Known rows, with every way that one mark hangs from another:
z_464[z_358[z_474 z_649]]: [ 43.3  16.8  -4.1  15.3   7.0 -10.9  26.3   0.3   0.0   1.0 -13.0  29.4
   3.5   1.3   0.7   2.5   0.6 -11.6  -9.9 -21.6   7.0   7.5 -17.2 -23.9
   5.9 -31.6 -15.9   9.2   8.4]
z_76[z_474]: [ -3.4   1.1  -6.3  12.4  -8.0  21.8  12.3   4.2  -7.4  -9.9   4.1 -18.2
  -6.5   1.1   3.5  -4.5 -14.4  21.1 -11.6  -1.8   1.9   5.3 -27.9  -0.6
  -2.9  11.6   6.0   4.0   3.9]
z_510[z_227 z_358[z_464 z_474 z_610]]: [  6.3  14.0   0.9 -13.1  -5.7 -21.1   5.0   0.9  -7.8 -22.1   1.7 -12.9
   7.4  18.8 -13.5  30.7  -6.5  -2.6  13.0 -17.4   1.7  14.0 -51.2 -39.2
  10.5  19.0 -30.6   9.0   5.0]
z_49[z_76 z_358[z_649]]: [ 21.1  16.9 -22.2  15.8  13.1 -25.8  26.6   6.5   6.2  10.9  -8.5  21.2
   7.5  -0.2   4.3 -24.2   6.2  -4.8  -8.5  12.1  -1.4   3.8  18.3  -0.3
   7.7  -6.6 -33.9   5.6  13.2]
z_227[z_510[z_358[z_474[z_76] z_610 z_649[z_851]]]]: [ 16.5  15.9  10.0  33.4  -1.1  -1.9   4.8  -4.0 -17.3 -12.1  -4.7  -2.3
  -3.8  20.0   2.3  16.7 -27.8  -3.2   3.3 -17.7   2.3  27.5   4.2 -15.3
  11.3  -7.1 -15.1   9.2  -3.3]
z_474[z_76 z_358[z_464 z_610 z_649]]: [-17.3  40.0  -2.5   4.1  19.5   5.5  24.6   2.9   9.1  -8.2 -16.2  44.1
  -0.5   3.1 -12.0   9.3 -13.1  -6.1  -0.9  -4.6  -0.5  29.5   7.7  -7.5
   8.8 -46.8 -48.3   6.3  -5.5]
z_76[z_474[z_358[z_464 z_610 z_649]]]: [  7.1  26.0  -5.5  15.7   0.7  27.2  32.8   5.0   0.1 -22.9  -7.4  12.3
  -2.9   7.7   5.6  -3.1 -17.1  20.2 -14.5  -4.3   6.9  22.6 -21.3 -16.4
   2.6 -20.8 -15.6   5.6   3.9]
z_610[z_358[z_464 z_474 z_649]]: [ 30.6  25.6 -13.8   6.0  15.1 -11.3  20.7  -2.3  -1.7  -0.8 -25.8   6.6
   1.1  23.3 -10.0  11.9   2.4 -11.0  -9.5 -15.4   9.4  26.5 -56.7   3.8
   3.5 -12.6 -29.4   7.8   5.0]
z_49[z_76 z_358[z_610 z_649]]: [ 29.7  24.5 -21.8  19.7  14.0 -10.6  36.1   8.1   7.6   0.7 -10.1  40.4
  11.1   2.0   8.0 -17.0   6.8  -5.4 -10.3  10.5  -0.4   6.7  19.9  -1.9
   8.6  -8.3 -48.6   4.1  11.1]
z_227[z_510[z_358[z_474[z_76] z_610]]]: [  0.6   4.8  11.6  27.2  -5.7  -5.9  -7.2   0.4 -14.7 -10.8   2.8 -14.7
  -0.9  17.6  -4.7  18.9 -25.6  -1.0   2.3 -13.7   2.1  25.7  -1.4 -16.1
   9.6  -5.9 -11.8   8.1  -5.5]
z_510[z_227 z_358[z_464 z_474 z_649[z_851]]]: [ 20.5  22.1  -1.4  -9.7   1.1 -31.1  12.1  -7.4 -12.1 -12.4  -6.7 -17.0
  -0.3  20.0  -7.4  21.4  -8.9  -5.2  15.1 -21.7   1.1  13.5 -43.8 -36.2
  12.0  20.7 -20.0  11.8  10.7]
z_464[z_358]: [ 19.0   8.0   2.7  -3.2   1.1  -1.8   1.8   3.6   8.0   0.4  -6.3  21.3
   6.6  -9.6   1.4 -10.0  -0.6 -10.9  -2.9  -6.8   6.4  -3.0 -28.1 -20.0
   7.4 -29.7   0.0   6.3   4.0]
z_610[z_358[z_464]]: [  4.7  16.8  -6.8 -12.4   8.8  -1.7  -4.1   1.2   5.2  -1.5 -20.1  -1.7
   4.3  13.2  -9.6  -0.3   2.3 -11.2  -2.8  -0.5   9.0  15.9 -68.9   7.9
   5.1 -10.7 -13.4   4.9   0.5]
z_227[z_510]: [  5.9  -7.1  11.1  20.1  -5.1   2.4 -10.8  -1.6 -12.4  -4.3   8.5  -8.1
  -4.1  16.0   1.6  16.6 -15.0   3.8   0.2  -2.7   3.0  15.0  12.7  -0.7
   7.5  -5.9  10.2   3.1  -5.5]
z_358[z_464 z_474 z_610 z_649[z_851]]: [ 67.1  38.1 -10.7  32.8  24.1  13.3  41.7  -4.6 -22.0 -31.4 -15.0  59.2
  -7.4  33.3  -8.4  34.4  -5.4  -6.9  -8.0 -16.3  10.5  24.4 -32.1 -15.8
   7.9  -0.6 -41.2   3.4  -0.5]
z_49[z_76[z_474[z_358[z_464]]]]: [  2.6  10.4 -17.1  14.5   6.8  -1.9   8.9  13.2  -5.3  -3.1  -1.2 -15.9
  -3.8  -4.0   1.4  -5.7 -11.3  20.7 -13.2   7.1   0.1  10.4   2.1  -6.3
   3.6  -5.9 -19.2   8.2   3.9]
z_76[z_474[z_358]]: [-17.9  11.8  -3.7   8.1  -6.2  16.2  16.9   5.0   3.6 -13.9  -3.6 -21.1
  -4.7  -2.1   4.3 -10.8 -22.0  24.4 -12.2  -0.7   2.8  13.4 -15.1 -11.5
  -1.6 -14.6   5.5   4.6   3.7]
z_227[z_510[z_358[z_474]]]: [  5.8  -1.9  12.9  24.9  -8.5 -16.4 -11.1  -1.2 -14.8  -6.5   4.3 -27.3
  -1.8  17.4  -2.2  12.2 -22.4   1.7   2.1 -12.0   4.6  21.8  -1.5 -19.8
   8.4  -4.4   4.6   7.7  -2.3]
z_464[z_358[z_474[z_76]]]: [ 12.7   9.8  -4.4  10.5   6.8 -12.8   7.7   4.5   0.4   2.2  -7.5  14.4
   0.3  -4.1 -15.2   6.0  -9.9 -11.4  -6.2 -15.5   4.3   4.4 -34.3 -17.1
   5.4 -26.0 -14.1   9.4   2.1]
z_610[z_358[z_464 z_474[z_76] z_649]]: [ 15.1  27.5 -15.4   6.9  18.4 -12.5  18.1  -1.6  -3.2   3.9 -26.1   6.1
  -1.8  20.9 -17.2  15.4  -2.9 -13.7  -7.9 -16.1   6.0  28.8 -58.2  10.6
   4.1 -13.2 -37.6   9.8   2.5]
z_851[z_649]: [-16.0  -5.0  -3.5  10.4   0.5  -4.0   3.5   2.1  -3.7  10.0  -0.9  -7.3
   1.8  -4.8   2.8   1.2   7.3  -8.7 -21.5  11.5  -3.7   5.2  -1.3  -1.6
  -0.2  -0.4 -13.0   3.2   4.7]
z_649[z_851]: [ 13.4  13.4  -0.3   3.0   7.6   8.5  -2.8  -6.4  -6.9 -10.6  -9.7   1.7
  -8.8   2.2   2.2  -2.3 -13.8  -0.8   5.2   2.6   0.9  -5.3 -18.2   0.9
   3.4   9.1  14.5  -0.6  -1.3]
z_474[z_76 z_358[z_464 z_610 z_649[z_851]]]: [-11.1  46.2  -3.2   7.1  23.4  10.2  23.7  -0.5   5.5 -13.3 -21.4  43.9
  -5.0   4.5 -10.4   8.3 -19.6  -6.9   1.5  -3.4   0.1  26.7   0.7  -7.3
  10.7 -42.0 -41.2   6.2  -6.0]
z_510[z_358]: [-10.9   8.0   7.3  -5.7  -7.7 -15.7  -7.4   0.2   3.3  -0.4  -5.1 -20.5
   7.3  -6.2   4.9 -18.3  -6.9  -5.3   7.5  -5.9   0.8   3.7 -14.7 -23.1
   3.5  -1.2  -4.3   5.1   4.2]

Rows:
[ -3.6  17.6  -5.2  12.3  -3.8  16.8  28.9   2.4   3.7 -10.5  -7.3 -10.2
  -4.7  -0.4   9.6 -12.5 -18.0  22.7 -14.0  -6.3   2.5  17.2  -4.8 -11.7
  -1.1 -17.9  -2.1   5.9   6.5]
z_76[z_474[z_358[z_649]]]
[  7.9  11.1  -0.6 -10.6  -9.0 -34.1  16.9  -6.3  -3.8  -1.6  -3.8 -30.7
   5.6   9.8   1.9  15.2  -4.1  -1.9  12.3 -27.2  -4.9  11.2 -10.3 -31.3
   6.2  17.1 -21.9  10.9  13.2]
z_510[z_227 z_358[z_474 z_649]]
[ 14.4   8.4  14.4  20.2  -3.8  -9.2  -5.9  -2.5 -14.8  -7.2   3.0  -4.0
  -0.3  20.0   3.5   7.5 -13.9  -3.3   3.9  -9.3   6.6  24.8  -4.6 -20.3
  13.4 -12.0  -3.8   8.7  -1.3]
z_227[z_510[z_358[z_464 z_649]]]
[-43.4  23.8  -1.2  -4.2  15.4 -10.5  -1.2   4.8   8.5  -0.6  -9.6   9.3
  -5.2  -1.6 -24.1   4.6 -16.0  -3.2   2.1   4.4  -0.5  21.0  -7.9  -5.4
   7.1 -39.4 -22.3   5.8  -7.5]
z_474[z_76 z_358[z_464]]
[ 45.1  19.1 -10.7  25.5  17.5 -14.5  30.9  -2.2 -19.3  -7.8  -5.4  30.7
  -6.6  27.9 -15.2  27.4   4.7  -5.1  -9.9 -15.4   8.4  23.1 -20.5 -13.6
   3.5  -3.9 -29.7   5.5   3.3]
z_358[z_464 z_474 z_649]
[ 61.1  30.2  -4.5  20.9  11.9   8.7  33.7  -1.1  -1.4 -15.0 -19.6  49.6
   3.0   5.2   5.4   7.2  -7.8 -12.6  -8.5 -21.9   8.2   8.8 -26.8 -25.6
   8.7 -28.0 -23.8   7.5   5.8]
z_464[z_358[z_474 z_610 z_649[z_851]]]
[ 21.1  31.1   5.3   5.1   0.8   5.0  17.0  -4.6   0.9 -13.0 -17.5  14.7
   6.9  -0.3  18.0 -15.4  -9.2  -8.8   7.5 -14.0   0.5   9.7  -5.8 -24.3
   7.4  -4.4 -23.1   5.6   5.5]
z_510[z_358[z_610 z_649[z_851]]]
[ 32.9  31.1 -13.4  28.7  27.8  -9.7  25.1  -6.0 -25.2  -8.7 -12.3  30.9
 -16.6  26.0 -23.7  30.4 -11.8  -9.6  -4.2 -14.4   4.2  21.9 -36.6  -1.9
   6.6   2.0 -32.9   8.2  -1.4]
z_358[z_464 z_474[z_76] z_649[z_851]]
[ 35.8  32.1 -12.9  32.7  23.3   6.0  39.8   1.1 -18.6 -16.4  -8.5  57.3
  -5.1  27.5 -20.5  41.3  -2.9  -9.7  -9.4 -18.6   4.5  30.4 -21.9  -5.6
   5.9  -6.6 -63.8   6.7  -3.5]
z_358[z_464 z_474[z_76] z_610 z_649]
[ -1.4  21.1  -5.8  12.6   0.6  16.3  27.0   4.0  -0.5 -16.0  -5.7  -1.8
  -5.7   6.3   2.7  -7.6 -17.1  20.9 -14.1  -3.1   6.7  20.7 -21.7 -14.7
   1.7 -18.6  -5.4   6.5   5.0]
z_76[z_474[z_358[z_464 z_649]]]
[ 59.9  31.2  -9.6  33.8  14.9  15.2  46.3  -7.4 -13.4 -21.6 -18.8  41.2
  -4.6  19.6   6.0  24.3 -10.3  -2.3  -7.9 -21.4   2.1  16.9   2.7  -8.0
   2.0   1.6 -34.3   1.8   2.2]
z_358[z_474 z_610 z_649[z_851]]
[ 22.6   9.8  11.6  31.0  -6.0  -4.2   6.9  -2.7 -13.8 -12.1  -0.5  -2.9
   1.1  21.0   6.7  16.1 -18.4  -1.0   0.5 -18.2   4.2  27.9   9.9 -20.9
   9.9 -10.1 -13.9   8.1  -1.0]
z_227[z_510[z_358[z_474 z_610 z_649]]]
[ -0.7  11.1   4.3 -22.9 -11.8 -23.4  10.1  -6.4   3.8   1.0  -2.8 -23.1
   9.3   1.4  10.9   3.3  -0.3  -4.0  17.6 -19.7  -6.4   5.2  -4.7 -27.0
   8.3  13.1 -17.5  10.3  13.1]
z_510[z_227 z_358[z_649]]
[ 14.5  16.4 -11.9   0.3  11.5 -12.6   3.6   1.4  -2.1  -4.4 -20.9  -8.7
   0.8  21.1 -19.2  12.4  -2.5  -8.8  -7.5  -8.4  10.5  21.3 -73.7   3.7
   2.7  -6.9 -18.6   5.9   0.7]
z_610[z_358[z_464 z_474]]
[ 26.9  25.2 -26.1  27.6   8.2   4.6  43.6  11.1   2.4  -6.3  -7.4  28.2
   6.7   3.1  10.1 -20.5  -3.7   9.4 -18.0   8.6   1.0  10.5  -2.4  -2.4
   6.6  -0.1 -44.2   7.2  14.0]
z_49[z_76[z_474] z_358[z_610 z_649]]
[  0.1  22.4  -5.2  13.3  -1.0  20.9  28.3   0.3   0.7 -14.6 -10.9 -10.4
  -7.8   0.7  10.9 -13.2 -23.1  22.8 -11.6  -5.3   2.6  15.7 -10.2 -11.2
   0.2 -14.3   3.7   5.5   6.4]
z_76[z_474[z_358[z_649[z_851]]]]
[ 23.7  15.4 -24.9  26.0  13.7 -22.2  25.4  11.9   1.7  -5.6  -5.8  19.8
   7.9   8.2 -10.3  -3.5  -3.2  -0.8 -12.7  10.6   1.8   7.5  -3.3  -6.5
   5.6   0.9 -42.1   3.5   7.6]
z_49[z_76 z_358[z_474 z_610]]
[  4.9  28.2   0.9   0.4  12.3  -8.2  21.0  -0.3  10.9  -7.0 -13.7  24.3
   1.2   7.4  -0.3  -4.0  -3.0  -0.3  -2.9  -1.4   6.1  22.1   8.4 -20.5
   6.9 -43.8 -15.5   3.3   1.7]
z_474[z_358[z_464 z_649]]
[ 44.5  29.0  -3.6  14.6  15.1  22.1  32.0  -0.1  -7.1 -19.8  -6.6  67.3
   3.7  20.2   2.8  18.8  11.3  -8.7  -4.3  -6.9   7.6  19.7 -12.2 -10.0
   8.5 -11.7 -44.3   2.3  -0.5]
z_358[z_464 z_610 z_649]
[ 16.4  29.6 -15.1   8.7  15.8  -6.5  19.2  -6.6  -0.6   5.3 -32.6  -5.3
  -4.1  12.6  -5.8   5.8 -12.9 -11.3  -5.3 -18.9   0.6  21.0 -42.9  16.8
   1.8  -7.7 -26.1   8.5   3.6]
z_610[z_358[z_474[z_76] z_649[z_851]]]
[ -1.5   8.9 -10.7  17.9  17.3 -18.2   2.9   3.9 -20.0  -6.2   1.9   8.8
 -11.3  21.1 -38.0  33.4  -7.7  -4.8  -5.0  -6.1   4.5  18.3 -46.8  -3.2
   3.2   2.6 -26.8   6.0  -5.9]
z_358[z_464 z_474[z_76]]
[ 22.0  34.0 -15.8   8.6  22.2  -7.4  17.6  -4.7  -6.5  -1.1 -31.0   6.4
  -6.1  21.5 -16.4  13.8  -9.8 -14.2  -5.0 -15.0   6.4  26.4 -67.9  11.4
   5.8  -8.2 -30.9   9.8   1.8]
z_610[z_358[z_464 z_474[z_76] z_649[z_851]]]
[ 10.4  30.8  -5.9  16.0   3.5  29.8  32.2   2.8  -2.3 -26.3 -10.3  12.9
  -5.9   8.3   6.1  -3.7 -21.6  20.0 -13.0  -3.2   6.9  21.2 -27.5 -16.3
   4.0 -17.0 -10.2   5.6   3.3]
z_76[z_474[z_358[z_464 z_610 z_649[z_851]]]]
[  8.6  30.9   1.6   3.8   7.0   8.3  33.3  -0.7  17.5 -12.1 -18.4  31.1
   6.6   0.0  13.1  -4.6  -6.5   2.4  -4.5  -7.2   2.0  20.7  35.3 -17.3
   4.0 -43.7 -25.4   1.2   1.7]
z_474[z_358[z_610 z_649]]
[ 44.9  32.2  -6.4  21.6  14.6   8.1  31.0  -0.6  -2.1 -10.4 -20.4  49.5
   0.4   1.6  -1.8  11.1 -12.5 -15.5  -6.8 -22.6   4.2  10.6 -26.6 -17.9
   9.1 -28.8 -32.3   9.8   3.3]
z_464[z_358[z_474[z_76] z_610 z_649[z_851]]]
[  2.3  22.8  -5.0  15.1  -3.3  28.1  34.6   3.7   4.4 -18.3  -9.4   3.0
  -2.0   0.6  13.0  -6.6 -18.6  22.4 -14.3  -7.1   3.0  19.3  -4.9 -13.0
  -0.3 -19.0 -12.5   5.1   5.3]
z_76[z_474[z_358[z_610 z_649]]]
[ 15.3   6.4  12.5  27.1  -3.8  -6.9  -7.0   1.5 -17.7 -18.5   4.3  -4.7
  -0.4  25.0  -6.7  21.4 -20.2  -1.0   1.6 -10.6   8.5  27.8 -18.5 -25.5
  12.3  -6.5  -9.4   7.4  -5.2]
z_227[z_510[z_358[z_464 z_474 z_610]]]
[ 37.7  26.1  -5.8  20.0  11.1   4.1  33.3   2.8   1.1  -5.1 -14.9  49.4
   4.9   0.5  -3.0  12.1  -5.2 -14.9  -9.2 -24.2   3.8  13.1 -16.8 -18.5
   7.2 -33.0 -39.7  10.0   3.6]
z_464[z_358[z_474[z_76] z_610 z_649]]
[ 11.3  21.8   4.5  -0.8   2.5 -16.1   6.3  -1.5  -3.1  -3.0  -7.7   7.2
   5.6   5.2   3.4 -11.7   1.3 -11.2   5.9  -9.8   5.4  14.4 -23.3 -28.3
   8.6  -8.2 -20.3   8.0   6.0]
z_510[z_358[z_464 z_649]]
[ -5.8  13.7 -12.9   1.0   8.7 -11.3   4.6   0.2   2.9   7.0 -23.1 -21.8
   0.0   8.9 -15.3   8.6 -10.6  -8.1  -5.7 -13.0   1.3  18.1 -51.7  15.9
  -0.9  -6.4 -22.3   6.9   0.7]
z_610[z_358[z_474[z_76]]]
[ 39.7  36.7 -27.1  29.5  18.3   7.7  40.8  10.0  -6.6 -18.2 -10.1  41.1
   0.9  13.6   1.5 -14.8  -8.0   5.4 -15.3  14.3   6.8  13.3 -35.7  -7.6
  12.3   3.8 -42.8   8.1  11.5]
z_49[z_76[z_474] z_358[z_464 z_610 z_649[z_851]]]
[ 11.4   3.7  13.1  27.3  -8.2  -6.1  -5.4  -0.4 -13.7 -14.7   2.7 -13.7
   0.6  19.4   0.3  16.2 -22.1   0.9   1.9 -13.1   5.0  24.3  -1.2 -21.2
   9.3  -6.3  -5.8   6.7  -3.9]
z_227[z_510[z_358[z_474 z_610]]]
[ 52.0  35.2 -27.8  32.7  26.9 -18.2  38.7   6.9  -8.1 -13.6 -13.7  48.1
   2.4  21.0  -9.9   0.7  -3.1  -6.8 -12.4   8.4   6.8  15.6 -21.1 -11.3
  12.3  -0.4 -51.4   6.0   9.2]
z_49[z_76 z_358[z_464 z_474 z_610 z_649[z_851]]]
[  7.4  20.3  -7.0   4.3   8.9  -1.2  17.0   5.1   7.8 -18.8  -3.6  46.0
   9.4  16.4 -14.2  -7.6   1.5 -11.4  -3.4  15.9  10.6   8.9 -48.0 -12.5
   9.3  -9.2 -21.9  -0.8   3.1]
z_49[z_358[z_464 z_610]]
[ 17.3  18.0  -0.3  -6.6  -8.5 -18.3  24.8  -4.7  -1.5 -12.3  -5.8 -11.3
   9.7  12.2   5.6  22.9  -4.9  -2.5  11.2 -28.9  -4.9  14.2  -9.2 -33.1
   7.3  15.4 -36.4   9.7  11.3]
z_510[z_227 z_358[z_474 z_610 z_649]]
